Each row was made from one small tree. The marks that hang from a mark follow it in brackets, in alphabetical order. Every link used is in the known rows. Write each row's tree.
In the rows, 128 means zero.
Known rows
fipeg(vivi(mugo(livur salo sibo))): [ 83 116  93 101 102 165 123 109 129 143 152  77 134 145  63 105 122 109
 151 134 132 114  76]
salo(kiga mugo(vivi)): [150 158 155 177 151 108 130 158 118 134 113 166 107 181 156  93 110 179
 128 115 123 179 161]
robir(fipeg(vivi(mugo))): [150 198 101 141 129 106  74  93 161 106 117 151 122 112 139 135 124 181
  83 145 122 158 146]
vivi(fipeg(robir) mugo(livur salo sibo)): [ 60 105  88 121 156 154 126 138 141 134 151  96 199 107  88 140 167  55
 138 175  94  74 109]
salo(fipeg mugo(livur)): [135 111 146 147  67 156 164 154 117 151 154 108  93 136 131  96 131 157
 122 120 116 169 121]
salo(fipeg(livur vivi(mugo)) kiga): [151 118 156 120 167 120 119 127 138 126 133 151 118 130 146 151 149 185
 143 113 151 154 134]
vivi(fipeg(livur) mugo(salo)): [111 121 123 140 197 160  97 109 153 101  99 120 150  96 135 204 236 129
 141 167 105 106 125]
robir(fipeg(livur vivi(mugo(sibo)))): [143 183 113  97 120 117  98  79 160 102 132 130 130 123 128 155 122 129
  65 149 142 137 104]
salo(fipeg(livur vivi) kiga): [159 119 155 118 128 104 133 129 118 135 145 156  90 129 131 140 116 153
 148  91 164 155 150]
salo(fipeg kiga mugo(livur sibo vivi)): [132 116 164 140  81 148 200 162  93 188 163 147 134 185 114  79  73 110
 123  70 152 162 116]
salo(kiga mugo): [120 147 155 176 115 118 115 156 130 124 124 149  98 170 149  76 117 179
 116 138 112 184 142]
salo(fipeg(vivi) kiga): [151 141 144 147 111 105 135 140 117 158 133 169 102 130 138 105  90 162
 151  79 153 155 170]
salo(mugo): [131 156 141 169 108 129 112 137 139 119 111 119  87 142 165  92 139 182
 101 149 102 167 135]
vivi(fipeg): [132 172 113 182 171 125 120 132 135 147  91 137 118  92 163 130 188 124
 106 155  95 124 160]
salo(fipeg(robir) kiga mugo(livur sibo)): [100  87 157 122  56 126 174 183 114 151 192 126 155 165 109  70  63  98
 123 120 130 143 122]
robir(fipeg(livur vivi(mugo(salo)))): [140 149 103  97 125 117  69  69 161  71 136 143 129 123  93 190 143 155
 125 128 147 134 125]
fipeg(livur robir vivi): [149 137 112  94 167  59  98 126 140  69 146 120  93 103 141 144 123 134
 144 168 129 125 152]
fipeg(robir vivi(mugo(livur salo sibo))): [ 80 101  83  81 119 128 116 124 140 116 176  80 161 133  68 106 100  99
 166 154 123  93  95]
robir(fipeg): [157 196 111 158 107 118  90 103 127 115  84 154 106 116 142 110 119 137
  59 138 114 151 142]
vivi(mugo): [135 162 130 168 171 156  96 124 139 125  62 112 114 120 172 110 176 178
  95 169  91 146 113]
mugo(livur salo): [110 113 100 136 108 169 115 117 101 134 118  91 100 140  73 105 149 103
 150 138 118 128  98]

Which tree is each row?
[124 166  99 151 169 137 172 140 105 196 121 122 146 118 121 116 157  41
 103 132 120 116 124]  mugo(livur sibo vivi(fipeg))
[101 101 115  67 143 106  97 104 156  71 146  98 153 117 109 166 113 125
 153 155 138  78 106]  fipeg(livur robir vivi(mugo(salo sibo)))
[ 95 135  94  95 141 112 124 142 139 126 162  82 148 124 107  87 110 109
 128 175 111 116  99]  fipeg(robir vivi(mugo(livur sibo)))
[128  86 115  92  91 140 177 130  90 151 125 118 163 126  94 131  71  56
 158  79 149  73 115]  mugo(livur salo(fipeg(robir)) sibo vivi)
[135  82 161 125 108 155 129 119 106 120 106 151 114 142 116 163 133 126
 155  84 160 129 128]  mugo(salo(fipeg(livur) kiga))
[122 148  90 130 181  99 163 157 114 165 139 127 169 109 122 120 136  31
 124 152 110  90 145]  mugo(livur sibo vivi(fipeg(robir)))
[ 85  81 141 125  86 204 154 136 103 172 133 114 168 169  81 104 116  95
 137  97 140 119  76]  vivi(mugo(livur salo(fipeg kiga) sibo))
[184 120 175 128 133 119 164 131 123 123 109 148  89 130 180 164 139 187
 124  89 145 158 144]  salo(fipeg(livur) mugo(vivi))
[130  98 152 156  92 156 127 123 103 147  99 159 124 139 123 119 109 134
 152  67 142 124 140]  mugo(salo(fipeg kiga))
[154 146 136 138 131 130 123 121 145 143 108 131 110  96 171 133 135 206
 131 111 125 143 142]  salo(fipeg(vivi(mugo)))
[149 121 142 125  87 157 166 101 100 167  73 143 134 123 139 137  83 105
 130  38 154  86 123]  mugo(salo(fipeg) sibo vivi)
[ 93 137 128 137  72 156 156 147 122 156 155  82 107 167 109  53 117 121
  91 157 114 156  83]  salo(mugo(livur sibo))
[ 82 103 118 109 180 134 110 114 157  90 130 113 194  95 136 190 183  79
 126 181 106  60 114]  vivi(fipeg(livur robir) mugo(salo sibo))
[146  92 168 102 111  54 133 158 148  87 201 161 116 136 147 140  82 178
 169 112 152 154 180]  salo(fipeg(livur robir vivi) kiga mugo)
[133 135 116 136 201  82 108 134 144  89 120 132 133  77 162 171 190 100
 118 190  96 101 164]  vivi(fipeg(livur robir))
[176  85 139  91 149 108 137 113 111  91  94 153 132 103 146 198 115 118
 171  86 152  82 155]  mugo(salo(fipeg(livur robir)) vivi)
